Every row comes from one small tree of marks. Brackets hold a mark, then the marks that hang from it, in the order of their numbers. Every link used is in the known rows. Which tree was each row made from?
Known rows
[Q97 [Q125 Q112] Q591]: [-1.529  1.647 -0.795 -0.881 -1.077 -4.960  1.372  2.971 -1.418 -1.229
 -0.251  4.089  0.690 -1.498 -0.882  0.149 -1.106 -2.425  0.210 -0.128
 -0.669 -2.185 -0.385 -4.676  0.148]
[Q125 Q97 [Q112 [Q845 Q613]]]: [-0.494 -1.007 -1.137 -1.854 -1.971 -0.516  0.655  1.957 -2.183 -1.606
 -0.884  2.420  1.859 -1.455 -2.606 -3.757  0.979 -1.789  1.519 -0.423
  1.849 -4.596 -5.122  0.058 -4.525]
[Q742 [Q97 [Q125 Q112] Q591]]: [-1.149  1.926 -2.331 -1.593 -2.368 -5.188  1.579  3.375 -1.881 -0.720
  0.776  2.417 -0.017 -3.092 -0.964 -1.394 -2.090 -1.512 -0.351 -1.505
 -0.057 -2.374 -2.867 -5.633 -0.412]
[Q112 [Q125 [Q97 Q742]] [Q845 Q613 Q837]]: [-1.170  0.751  0.183 -1.432 -2.030  2.474  1.441  3.467  2.410 -2.353
 -2.847  2.119 -1.295 -2.989  1.043 -3.700 -0.409 -3.731  4.174 -1.562
 -1.362 -4.954 -5.430  1.576 -0.040]
[Q591 [Q97 Q742]]: [ 0.762  1.007 -0.657  0.659 -1.052 -0.453  1.374  3.948  3.803  1.573
 -1.381  1.512 -1.357  0.730  0.767 -2.796  0.455  0.903  2.801  0.548
 -1.188  1.701 -1.811 -4.796  1.597]
[Q591 Q97 Q613]: [ 2.088 -0.342  0.079  1.545 -2.313  0.416  0.487  4.466  2.050 -0.153
 -1.123 -0.945  0.911 -1.943  0.123 -3.523  0.750  2.242  3.225  0.484
  0.205  2.498 -1.895 -3.840 -0.718]
[Q591 [Q97 [Q125 Q112]] [Q613 [Q845 Q837]]]: [ 0.051 -1.937 -0.820 -0.176 -2.435 -1.504  1.567  4.745 -0.718 -2.447
  0.678  1.521  2.056 -1.362 -1.569 -2.405 -3.736  0.923  3.726  0.269
 -0.730 -0.708 -0.401 -3.106 -0.649]
[Q125 [Q97 Q742] [Q112 [Q845 Q613]]]: [-1.390 -0.037 -1.346 -2.142 -1.503 -1.623  1.686  2.685 -0.723 -0.258
 -1.326  2.932 -0.414  0.254 -2.647 -3.816  0.036 -2.906  2.565 -0.076
  0.900 -4.254 -5.914 -1.173 -2.848]
[Q112 Q125 [Q845 Q837]]: [ 0.156  0.171  2.506 -0.697 -0.464  4.098  1.109  2.219  4.259 -3.087
 -1.885  1.731  0.713 -3.479  0.854 -0.926 -0.738 -1.783  0.289 -0.961
 -0.865 -3.929 -2.325  1.369  0.950]
[Q125 [Q97 Q591] Q112]: [-0.718  1.900 -2.728 -2.787 -0.134 -4.916 -0.001  1.678 -2.541 -0.436
  1.133  2.862  1.275 -1.466 -0.488 -1.426  1.566 -2.152  1.268 -0.283
  1.529 -2.609 -2.273 -3.274 -2.459]
[Q613 Q591]: [ 1.351  1.315  0.413 -1.025 -1.069 -0.946 -1.000  0.349  0.952 -0.999
  0.541  1.900  1.592 -1.221  0.814 -0.816  1.505 -1.407 -0.187 -1.273
  1.421  1.376  0.206 -2.849  0.510]
[Q125 [Q97 [Q591 Q613]] [Q112 Q845]]: [-0.329  1.209 -1.249 -2.946 -0.814 -3.650  0.588  2.655 -2.441 -1.136
  1.172  1.094  0.952 -1.918 -2.429 -1.610  0.611 -2.182  1.384 -1.290
  2.260 -3.143 -5.064 -3.543 -3.091]
[Q260 [Q97 [Q125 [Q112 [Q845 Q837]]] Q742]]: [-1.298  0.712 -0.057 -0.606 -0.689 -0.476  3.064  4.996  1.385 -0.073
 -1.240  3.891 -0.091 -1.952 -1.184 -0.675 -3.153 -3.531  1.428  1.103
 -1.543 -4.826 -2.895 -2.806  0.994]
[Q260 [Q97 [Q591 Q613]]]: [ 1.327  3.394 -0.010 -0.091 -3.714 -1.680 -0.665  3.741 -0.595  0.230
 -1.039  0.035  1.524 -4.062  0.313 -1.131  0.632 -1.444  0.387 -0.324
  1.001  2.156 -2.959 -5.094 -1.012]
[Q125 [Q97 [Q591 [Q613 Q845]] Q742] Q112]: [-1.512  1.939 -2.827 -4.238 -1.495 -5.680  0.125  1.506 -2.725  0.432
  1.683  1.560 -0.551  1.347 -3.018 -1.567 -1.263 -2.004  3.303 -0.884
  1.688  0.080 -4.232 -5.309 -2.330]
[Q112 [Q125 Q97] [Q845 Q613 Q837]]: [-0.291 -0.062  0.467 -0.931 -2.523  3.637  0.440  2.820  1.256 -3.991
 -2.309  1.977  0.975 -4.893  1.231 -3.602  0.608 -2.703  2.799 -1.669
 -0.631 -5.460 -4.467  2.921 -1.543]
[Q742 [Q97 Q591]]: [ 0.826  2.333 -1.899 -1.957 -2.813 -1.972 -0.402  1.985 -0.165  0.099
  0.258  0.485  0.395 -3.115  0.165 -1.809  0.155 -0.511 -1.188 -2.144
  0.644  0.177 -3.258 -4.773  0.177]
[Q613 [Q591 [Q97 Q742]] [Q845 Q112 Q837]]: [ 1.099  1.234 -1.258 -1.191 -1.884 -0.751 -2.632  3.481  1.926 -0.797
  2.109  2.974  0.255  2.017  1.885 -4.613 -1.360 -1.198  2.601 -3.012
 -0.325  1.841 -0.522 -3.464  1.496]
[Q613 Q591 [Q845 Q837]]: [ 0.956  0.374 -0.150 -3.181 -1.532  0.345 -2.147 -0.533  0.250 -2.909
  1.716  2.627  3.423 -0.660  0.584 -0.400 -0.603 -1.653 -0.074 -2.239
  0.965  0.807  1.321 -1.114  0.849]
[Q591 [Q97 Q125] Q613]: [ 0.301 -0.566 -0.208  2.501 -2.876 -0.218  1.771  5.450  1.592 -0.645
 -1.683  0.357 -0.211 -2.716  0.257 -2.784 -0.497  1.723  3.529  0.634
 -1.039  1.483 -0.960 -4.782  0.321]
[Q742 [Q97 [Q125 [Q112 [Q845 Q613]]]]]: [-1.342 -0.911 -0.631 -0.660 -4.318 -0.613  1.971  3.960 -1.750 -1.748
 -1.225  2.144  0.511 -3.327 -3.203 -3.590 -2.614 -1.577 -0.419 -1.199
  0.249 -4.633 -5.538 -2.253 -2.421]
[Q125 [Q97 Q591 Q742]]: [-1.155  3.151 -2.753 -2.920 -0.734 -3.631 -0.072  1.818  0.602  1.225
 -0.349  2.828 -1.627 -0.139  1.044 -1.204  1.500 -2.645  2.567 -0.865
 -0.165 -0.596 -2.832 -4.734  0.843]
[Q260 [Q97 Q591]]: [ 0.949  4.030 -0.916 -0.578 -2.931 -1.304 -0.948  2.812 -0.036  0.816
 -0.799  2.121  1.459 -3.238  0.766 -0.181  1.200 -1.354 -1.187 -0.368
  0.098  0.926 -1.786 -4.602 -0.226]
[Q742 [Q97 Q125 Q591]]: [-1.019  2.212 -2.292 -1.129 -3.365 -2.531  0.434  2.971 -0.568 -0.597
 -0.276  2.134 -0.725 -3.962  0.497 -1.115 -1.284 -1.059 -0.576 -2.087
 -0.821 -0.881 -2.193 -5.771  1.068]

Which tree is each row?
[ 1.837  0.617  0.163  0.343 -3.553  1.083 -0.594  3.692  0.812 -1.991
 -0.197  1.777  1.712 -0.798  0.070 -3.759  1.640 -0.824  0.247 -2.720
  0.397  0.351 -2.707 -3.132 -0.127]
[Q112 [Q845 [Q613 [Q591 Q97]]]]
[-1.745  2.141 -0.116 -0.325 -2.120 -4.001  1.236  4.042  0.962 -0.112
 -2.186  1.832 -2.108 -0.826 -0.057 -0.552 -1.542 -2.738  2.625 -0.324
 -1.317  1.257 -2.010 -6.460  2.458]
[Q97 Q125 [Q591 Q613] Q742]
[-1.002  3.785 -0.629  0.449 -3.524 -3.121  1.232  5.233  0.209  1.450
 -2.164  1.639 -1.743 -2.461  0.158 -0.642 -1.665 -2.748  2.309  0.322
 -1.326  1.585 -2.967 -7.226  1.416]
[Q260 [Q97 Q125 [Q591 Q613] Q742]]
[-0.485  1.119 -0.389  0.775 -3.537 -0.340  1.194  5.312  1.582 -1.129
 -1.159  3.337 -1.479  0.342 -0.207 -3.275 -0.577 -2.022  2.077 -2.407
 -2.058 -0.205 -2.617 -5.285  2.520]
[Q112 [Q845 [Q613 [Q591 [Q97 Q125 Q742]]]]]
[ 1.474  2.127 -0.880  0.120 -0.790 -1.565  0.486  3.438  2.936  1.014
  0.657  1.782 -1.139  1.002  1.624 -2.379  0.804 -0.325  2.401 -1.257
 -0.260  2.731 -0.959 -5.972  2.348]
[Q613 [Q591 [Q97 Q742]]]
[ 1.517  0.110  1.535 -1.504 -2.556  1.448 -1.398  2.250  0.144 -4.195
 -0.785  2.072  3.769 -2.002  0.582 -2.613  0.521 -3.764  0.389 -2.632
  0.690 -1.755 -1.598  0.622  0.533]
[Q112 [Q845 [Q613 Q591] Q837]]
[-0.616 -1.279 -0.881 -1.723 -1.067 -0.121  2.461  3.769  0.032 -2.454
  0.365  2.096  0.992 -3.458 -1.668 -2.201 -3.549 -1.727 -0.041 -1.115
 -0.179 -5.963 -3.254 -1.509 -0.099]
[Q742 [Q97 [Q125 [Q112 [Q845 Q837]]]]]
[-1.417  0.991 -2.263 -2.409 -4.295 -4.754  0.609  2.720 -3.581 -1.173
  1.832  1.148  0.109 -1.996 -3.471 -1.295 -4.161 -0.576  0.159 -2.382
  1.138 -0.168 -3.493 -6.405 -1.780]
[Q742 [Q97 [Q125 Q112] [Q591 [Q613 Q845]]]]
[ 0.842  0.537  0.019 -2.289 -2.183  0.192 -4.039  0.431 -0.214 -2.751
  2.010  3.474  2.984 -0.140  1.303 -2.781 -0.843 -2.250 -0.125 -3.093
  1.450  0.246  0.190 -0.295 -0.393]
[Q613 Q591 [Q845 Q112 Q837]]
[-1.793  3.447 -1.114 -1.121 -1.543 -3.609  2.395  4.922  0.080  1.037
 -0.668  4.712 -1.544 -0.670 -2.062  0.691 -2.123 -3.909 -0.559 -0.133
 -1.260 -3.124 -4.283 -6.752  1.030]
[Q260 [Q97 [Q125 [Q112 Q845]] Q591 Q742]]
[-2.147  2.760 -0.744 -0.955 -1.359 -3.521  1.177  3.284  1.541  0.206
 -2.054  3.922 -2.167 -0.034  0.594  0.359 -0.931 -2.837  1.261 -0.431
 -2.263 -0.125 -0.876 -6.056  3.394]
[Q97 Q125 Q591 Q742]
[-0.899  1.291 -1.450 -0.821 -2.970 -5.294  1.666  4.479 -2.589 -0.893
  0.563  0.058 -0.147 -3.801 -1.675 -2.250 -2.845 -1.461  1.222 -1.418
  0.750 -1.354 -3.667 -5.836 -1.280]
[Q742 [Q97 [Q125 Q112] [Q591 Q613]]]
[ 0.398  1.183  1.132 -1.128 -2.026  1.407 -3.356  0.774  1.342 -3.409
  1.710  3.073  1.428 -1.806  2.246 -2.600 -1.453 -2.183  0.623 -3.721
  0.528 -0.482 -0.675  0.590 -0.415]
[Q613 Q591 [Q845 [Q112 Q125] Q837]]
[-1.347  3.278 -0.730 -1.264 -1.351 -2.766  1.034  3.037  1.271  0.284
 -1.040  0.189 -3.243 -2.561  1.477 -1.710  0.171 -2.471  4.515 -1.199
 -0.327 -0.129 -4.700 -4.069 -0.127]
[Q112 [Q125 [Q97 [Q591 Q613] Q742]]]
[-1.124 -1.938  1.207 -0.453 -2.332 -0.010  1.879  4.002 -0.857 -4.065
 -2.344  3.522  2.755 -2.257 -1.518 -2.442 -2.166 -3.431  1.389  0.046
 -0.579 -5.612 -2.241  0.788 -0.703]
[Q97 [Q125 [Q112 [Q845 Q613 Q837]]]]
[-0.773 -0.476 -0.678  1.600 -1.279 -3.841  3.695  6.266  1.503  0.777
 -1.155  0.849 -2.009  0.240 -1.307 -3.220 -2.477  0.286  5.016  1.531
 -0.939  0.354 -2.591 -6.076  0.180]
[Q591 [Q97 [Q125 Q112] Q742] Q613]
[-1.034  0.082 -1.152  0.310 -3.793 -0.507  1.528  4.236  1.858  0.430
 -1.045  1.447 -2.238  0.996 -1.650 -2.022 -2.887  1.338  3.731  0.003
 -1.581  2.932 -1.787 -6.319  1.061]
[Q591 [Q97 Q125 Q742] [Q613 Q845]]
[-1.826  3.887 -1.637 -1.838 -0.769 -2.137  0.614  2.134  1.944  0.254
 -0.823  2.669 -3.172 -2.040  1.950 -0.979  0.818 -2.584  2.934 -1.475
 -1.141 -1.558 -3.505 -3.733  0.896]
[Q112 [Q125 [Q97 Q591 Q742]]]
[-0.947  1.475 -2.219 -0.834 -2.754 -1.439  0.213  2.877  1.322  0.161
  1.373  3.994 -1.911  1.811 -0.360 -1.020 -1.860 -0.242  1.875 -1.800
 -1.673  2.773  0.217 -7.361  2.653]
[Q613 [Q591 [Q97 Q125 Q742]] Q845]
[-1.372  4.332 -1.527 -0.104 -2.756 -2.786  0.941  4.267  0.766  1.486
 -1.963  3.885 -1.925 -2.058  0.807  0.414 -1.079 -2.962  0.851  0.234
 -2.107  0.191 -1.864 -6.864  2.415]
[Q260 [Q97 Q125 Q591 Q742]]
[-1.701  1.962 -2.109 -3.133 -1.818 -4.277  0.707  3.214 -2.159 -0.405
 -0.664  3.632 -0.354  0.608 -2.201 -2.809  0.492 -4.541  1.791 -1.579
  0.476 -3.851 -6.229 -3.128 -1.786]
[Q125 [Q97 Q591 Q742] [Q112 [Q845 Q613]]]
[-0.081  1.643  1.031 -0.750 -2.676  0.875 -3.164 -0.111  1.223 -1.855
  1.600  3.221 -0.286 -0.848  1.037 -2.136 -0.547 -0.936 -0.544 -3.494
  1.114  1.099 -1.746 -1.490 -1.658]
[Q613 Q591 [Q845 [Q112 Q125]]]
[-0.161  0.000  1.234 -0.479 -2.361  2.776 -2.173  1.308  2.220 -2.727
 -0.601  3.020  0.894 -2.124  1.601 -2.893 -1.765 -0.641  1.000 -1.934
 -0.337 -1.528 -1.412  1.622 -1.183]
[Q613 [Q845 [Q112 Q125] Q837]]
[-0.728  0.262 -1.251 -1.656 -1.884  2.274 -2.578  1.119  0.632 -2.487
  0.410  3.088  0.348 -3.019  2.085 -3.927 -0.499 -0.810  2.581 -2.265
  0.210 -3.232 -2.398  1.936 -2.541]
[Q613 [Q845 [Q112 [Q125 Q97]] Q837]]
[-0.590  1.684 -2.228 -2.686 -3.418 -2.504 -3.645  1.484 -2.679 -1.065
  1.186  1.739  0.527 -1.074 -0.621 -3.472  0.648 -1.010  1.631 -2.882
  2.153  0.611 -3.548 -3.081 -3.556]
[Q125 [Q97 [Q591 [Q613 [Q845 Q112]]]]]
[ 1.555  0.762  0.057 -0.509 -2.308  0.605  0.111  5.040  2.191 -2.189
 -0.649  2.034  1.036  0.400  1.355 -4.204 -0.135 -2.880  2.388 -2.539
 -1.149 -0.560 -2.685 -2.247  2.688]
[Q112 [Q845 [Q613 [Q591 [Q97 Q742]]] Q837]]
[-0.149 -1.443 -1.016 -2.162 -1.588 -0.190  0.539  2.694 -1.905 -3.177
 -0.719  2.600  3.272 -2.399 -1.145 -4.144  0.219 -3.206  2.620 -0.475
  1.202 -6.300 -4.018  2.150 -3.322]
[Q125 Q97 [Q112 [Q845 Q613 Q837]]]
[-0.983  0.084 -1.393  1.234 -0.505 -3.092  3.468  5.436  1.874  1.173
 -0.640  3.285 -2.107  0.812 -0.543 -2.483 -1.942 -0.130  3.516  1.537
 -1.841 -1.049 -1.184 -5.792  1.192]
[Q591 [Q97 [Q125 Q112] Q742]]
[-1.537  2.215 -2.351 -3.986  0.771 -4.179  0.876  2.452 -0.700  0.715
  0.918  3.539 -1.255  0.864 -1.966 -0.882  0.406 -3.695  0.979 -1.151
  0.652 -4.079 -4.927 -4.453 -0.781]
[Q125 [Q97 Q591 Q742] [Q112 Q845]]
[-1.101  1.608 -2.191 -2.274 -5.201 -2.278 -0.547  2.310 -1.943 -1.420
  0.524  0.638 -0.298 -2.785 -2.151 -1.090 -3.147  0.049 -0.022 -2.847
  0.105  1.343 -2.920 -6.222 -0.407]
[Q742 [Q97 Q125 [Q591 [Q613 Q845]]]]
[-0.836  1.039 -0.933 -0.392 -0.237 -2.747  2.559  4.957  1.534 -0.023
  1.505  4.031 -1.887  1.433 -1.264 -1.473 -1.709 -1.779  1.380 -1.354
 -1.041 -1.570 -2.331 -6.754  1.920]
[Q613 [Q591 [Q97 [Q125 [Q112 Q845]] Q742]]]
[ 0.086  1.084 -2.176 -3.076 -2.974 -1.965 -3.857  2.195 -2.547 -2.418
  1.167  1.768  2.113 -1.978  0.712 -4.057 -0.200 -2.216  2.663 -3.129
  1.367 -0.999 -2.281 -1.091 -2.432]
[Q125 [Q97 [Q591 [Q613 [Q845 Q112 Q837]]]]]
